Each row comes from the steps of one path. Every step used is in the known rows, and no mark comes twice. Write the path behind each row, first mark first.
Known rows:
f, r, j, y: [-0.03  0.05 -0.26  0.25 -0.43  0.33  0.17 -0.10  0.10  0.07 -0.10  0.06
  0.19  0.03  0.11  0.13 -0.18 -0.01  0.11]
f, r: [-0.08 -0.07 -0.01  0.08 -0.06  0.08  0.04 -0.08  0.03  0.12  0.11  0.01
  0.02  0.24 -0.05  0.16  0.09 -0.01  0.00]
f, r, l, y, j: [ 0.42 -0.02  0.06  0.24 -0.34  0.36  0.22  0.37 -0.18 -0.16 -0.23 -0.29
 -0.08  0.12  0.51  0.33  0.00  0.22 -0.32]
q, y, k: [ 0.02  0.18  0.22 -0.20  0.14 -0.23  0.07  0.25  0.07 -0.12 -0.13  0.28
  0.11  0.15 -0.25 -0.02 -0.10 -0.31  0.06]
y, f, r, j: [-0.07 -0.18  0.05 -0.13  0.07  0.01  0.14 -0.41 -0.06  0.18  0.26  0.09
  0.12 -0.07  0.12  0.13 -0.22  0.10 -0.04]
j, y, k, r, l: [ 0.21  0.34 -0.20 -0.01  0.48  0.08  0.01  0.02  0.21  0.00 -0.14 -0.04
 -0.41 -0.13 -0.26 -0.07  0.01 -0.01 -0.06]
l, y: [ 0.11 -0.09  0.28  0.04 -0.14 -0.05 -0.07  0.25 -0.10 -0.28 -0.16  0.02
  0.18  0.35 -0.07 -0.23  0.23 -0.10  0.00]
k, r, h, y: [-0.36 -0.05 -0.33  0.17 -0.19 -0.05 -0.40 -0.01 -0.03  0.21  0.13 -0.24
 -0.16 -0.15  0.13 -0.09  0.34  0.13  0.18]
f, r, j: [-0.17 -0.12 -0.13  0.17 -0.29  0.07  0.04 -0.20 -0.10  0.03  0.06 -0.08
  0.17  0.11  0.19  0.14 -0.16  0.00  0.01]
r, j: [-0.21 -0.15 -0.04  0.10 -0.14 -0.16 -0.19 -0.17  0.01 -0.17 -0.29 -0.15
  0.27  0.32 -0.08 -0.34 -0.09 -0.20 -0.04]
q, y, j: [ 0.10 -0.05 -0.11  0.13 -0.41 -0.13  0.09  0.41  0.17 -0.33 -0.44  0.00
  0.32  0.29 -0.03 -0.13 -0.04 -0.22 -0.17]
f, r, h: [-0.15 -0.02 -0.14  0.06 -0.14  0.14 -0.22 -0.16 -0.09  0.17  0.18 -0.19
  0.06 -0.01  0.13  0.25 -0.07  0.02  0.08]
k, r, j, y, f: [ 0.04  0.00 -0.32 -0.03  0.07 -0.07  0.06 -0.30  0.20 -0.04  0.11  0.11
  0.08 -0.27 -0.17 -0.29 -0.09  0.08  0.03]
l, y, f, r, h: [ 0.15 -0.06  0.24 -0.22 -0.03  0.18  0.01 -0.07 -0.28  0.15  0.44  0.04
  0.08 -0.29  0.31  0.34 -0.05  0.24  0.07]
h, y: [-0.31 -0.13  0.16  0.10 -0.12 -0.03 -0.18  0.08  0.09  0.20 -0.29  0.01
 -0.04  0.41 -0.10 -0.23  0.40 -0.07  0.07]
j, y, k: [-0.03  0.10  0.17 -0.08  0.20 -0.05  0.06  0.01  0.21 -0.04 -0.29  0.14
  0.01  0.12 -0.51 -0.19 -0.05 -0.29  0.10]
q, y: [ 0.06  0.15  0.03 -0.04 -0.12 -0.09 -0.06  0.27  0.16 -0.17 -0.26  0.22
  0.24  0.39 -0.14 -0.16  0.09 -0.24  0.01]
k, r, h: [-0.20 -0.02 -0.42  0.09  0.02 -0.19 -0.41 -0.12  0.00 -0.09  0.19 -0.31
  0.00 -0.12 -0.09 -0.15  0.09 -0.01  0.06]
r, j, y: [-0.07  0.04 -0.17  0.17 -0.29  0.08 -0.07 -0.07  0.17 -0.16 -0.47 -0.02
  0.29  0.24 -0.16 -0.36 -0.10 -0.21  0.06]
y, k: [-0.15 -0.08  0.29 -0.15  0.34 -0.30 -0.07 -0.09  0.05 -0.06 -0.11  0.02
 -0.01  0.18 -0.43 -0.17 -0.02 -0.28  0.01]
q, y, l: [ 0.18  0.25  0.19 -0.12  0.33 -0.01  0.01  0.32  0.15 -0.13 -0.22  0.43
 -0.02  0.27 -0.11 -0.29  0.08 -0.14 -0.06]
r, l, y, j: [ 0.37 -0.04  0.15  0.17 -0.19  0.11 -0.01  0.40 -0.09 -0.37 -0.59 -0.35
  0.03  0.31  0.24 -0.15  0.06  0.02 -0.38]
k, r, l, y, j: [ 0.39 -0.03 -0.21  0.27 -0.17  0.03  0.02  0.40 -0.10 -0.43 -0.22 -0.38
 -0.15  0.00  0.30 -0.07  0.14  0.19 -0.35]

Write each row's path:
[ 0.15 -0.29  0.17  0.20 -0.46 -0.08  0.07  0.39 -0.09 -0.46 -0.37 -0.20
  0.27  0.26  0.05 -0.19  0.09 -0.09 -0.17]
l, y, j
[ 0.04 -0.04  0.03 -0.13  0.06  0.02  0.02 -0.29  0.20 -0.01 -0.25  0.15
  0.25  0.06 -0.23 -0.38 -0.16 -0.09  0.00]
r, j, y, f
[-0.07  0.17 -0.25 -0.01 -0.06 -0.32  0.15  0.12 -0.04 -0.25  0.17  0.15
  0.08 -0.28  0.03  0.04 -0.28 -0.14  0.11]
q, y, k, r, j
[-0.01  0.12 -0.19  0.03  0.23 -0.14  0.09  0.02  0.21 -0.08  0.08  0.11
 -0.17 -0.20 -0.46 -0.09  0.03 -0.11  0.14]
j, y, k, r
[ 0.33  0.16 -0.07  0.09  0.13  0.05 -0.11  0.25 -0.09 -0.26 -0.03 -0.18
 -0.23  0.10  0.18 -0.09  0.29  0.16 -0.18]
k, r, l, y
[-0.04 -0.07  0.01  0.07 -0.09 -0.30  0.13  0.11 -0.29 -0.37  0.26 -0.05
  0.03 -0.33  0.09 -0.01 -0.15 -0.01  0.09]
l, y, k, r, j
[ 0.08  0.05  0.25 -0.16  0.34  0.35  0.05 -0.17  0.02  0.62  0.03  0.07
 -0.43  0.09  0.29  0.27  0.26  0.36 -0.13]
h, y, f, r, l
[ 0.26  0.08  0.16 -0.26  0.52  0.21  0.03 -0.31  0.07  0.31  0.09  0.02
 -0.26  0.12  0.10  0.18  0.01  0.22 -0.26]
y, f, r, l
[ 0.07  0.16 -0.08 -0.10  0.62 -0.17 -0.12 -0.09  0.03 -0.04  0.02 -0.17
 -0.42 -0.05 -0.18 -0.05  0.03 -0.02 -0.17]
y, k, r, l
[-0.07  0.10 -0.06  0.08 -0.16  0.19  0.31 -0.13  0.02  0.11  0.02  0.12
  0.05 -0.20  0.00  0.28 -0.38 -0.08  0.17]
f, r, j, y, k
[-0.06  0.05 -0.51  0.27 -0.27  0.00 -0.02 -0.07  0.18 -0.20 -0.09 -0.06
  0.11 -0.08 -0.10 -0.28 -0.03 -0.04  0.10]
k, r, j, y
[-0.24 -0.33  0.04  0.27 -0.43 -0.05 -0.05  0.22  0.10  0.03 -0.49 -0.20
  0.04  0.33  0.04 -0.22  0.24 -0.04 -0.09]
h, y, j
[ 0.17  0.02  0.06 -0.14  0.13  0.25  0.25 -0.20  0.23  0.29  0.14  0.31
 -0.01 -0.03 -0.17  0.15  0.01  0.10  0.03]
j, y, f, r
[-0.06 -0.08  0.02 -0.25  0.20  0.08 -0.12 -0.38 -0.07  0.32  0.38 -0.04
  0.03 -0.21  0.07  0.23 -0.13  0.14  0.03]
y, f, r, h
[-0.03  0.02 -0.02 -0.06  0.05 -0.22 -0.15  0.16 -0.29 -0.22  0.37 -0.15
 -0.08 -0.46  0.02  0.09 -0.06  0.01  0.15]
l, y, k, r, h
[-0.32 -0.25 -0.10  0.25 -0.50  0.01 -0.30  0.15 -0.01  0.09 -0.43 -0.42
  0.09  0.06  0.20 -0.14  0.09 -0.01 -0.02]
r, h, y, j
[-0.42 -0.03  0.23 -0.10  0.06 -0.12 -0.31 -0.02 -0.09  0.30 -0.12 -0.11
 -0.13 -0.08 -0.04 -0.02  0.05 -0.12  0.19]
r, h, y, k
[ 0.10  0.15 -0.08  0.17  0.01  0.43  0.24 -0.05  0.09  0.10 -0.07  0.26
 -0.05 -0.06  0.16 -0.02 -0.20  0.08  0.04]
f, r, j, y, l
[ 0.06 -0.04  0.13 -0.02  0.14 -0.27  0.13  0.22 -0.19 -0.29  0.30  0.05
 -0.11 -0.19 -0.15  0.01  0.11 -0.03  0.08]
l, y, k, r
[ 0.03 -0.14  0.17 -0.22  0.28  0.01  0.12 -0.30  0.06  0.26  0.32  0.19
 -0.02  0.05 -0.10  0.15  0.04  0.10 -0.06]
y, f, r
[ 0.32  0.19  0.38 -0.09  0.23  0.25  0.23  0.19 -0.26  0.04  0.08  0.01
 -0.30 -0.02  0.28  0.46 -0.05  0.12 -0.10]
f, r, l, y, k
[ 0.22 -0.11  0.36 -0.20  0.05  0.11  0.26 -0.01 -0.16  0.09  0.38  0.26
  0.03 -0.04  0.13  0.27  0.11  0.20 -0.01]
l, y, f, r
[ 0.04 -0.05  0.49 -0.12  0.12 -0.20  0.07  0.22 -0.19 -0.23 -0.06  0.10
  0.05  0.10 -0.19 -0.07  0.03 -0.19  0.05]
l, y, k
[-0.25 -0.10 -0.20  0.03  0.13 -0.37  0.00 -0.20 -0.09 -0.21  0.20 -0.12
 -0.03 -0.24 -0.14 -0.11 -0.21 -0.12  0.05]
y, k, r, j
[-0.33 -0.03 -0.06  0.14 -0.35  0.27 -0.20 -0.03 -0.10  0.47  0.12 -0.13
 -0.10 -0.02  0.36  0.33  0.17  0.16  0.19]
f, r, h, y
[ 0.08  0.10 -0.09 -0.18  0.03  0.33 -0.01 -0.28  0.13  0.37  0.22  0.09
  0.03 -0.28 -0.01  0.22 -0.13  0.13  0.12]
j, y, f, r, h
[ 0.09  0.08 -0.01 -0.17 -0.14  0.08  0.30 -0.10  0.00  0.14  0.24  0.35
  0.25 -0.13  0.29  0.28 -0.29  0.09  0.03]
q, y, f, r, j
[-0.22 -0.01 -0.22 -0.07  0.27 -0.32 -0.27 -0.16 -0.07 -0.05  0.31 -0.24
 -0.13 -0.38 -0.20 -0.02 -0.11 -0.09  0.11]
y, k, r, h
[ 0.19  0.12  0.12 -0.27  0.08  0.08  0.28  0.01  0.11  0.20  0.29  0.45
  0.11 -0.01  0.05  0.31 -0.03  0.08  0.01]
q, y, f, r
[-0.26 -0.10 -0.15 -0.12  0.17 -0.12 -0.30 -0.22  0.01  0.35  0.33 -0.07
 -0.21 -0.35  0.06 -0.11  0.26  0.25  0.11]
k, r, h, y, f
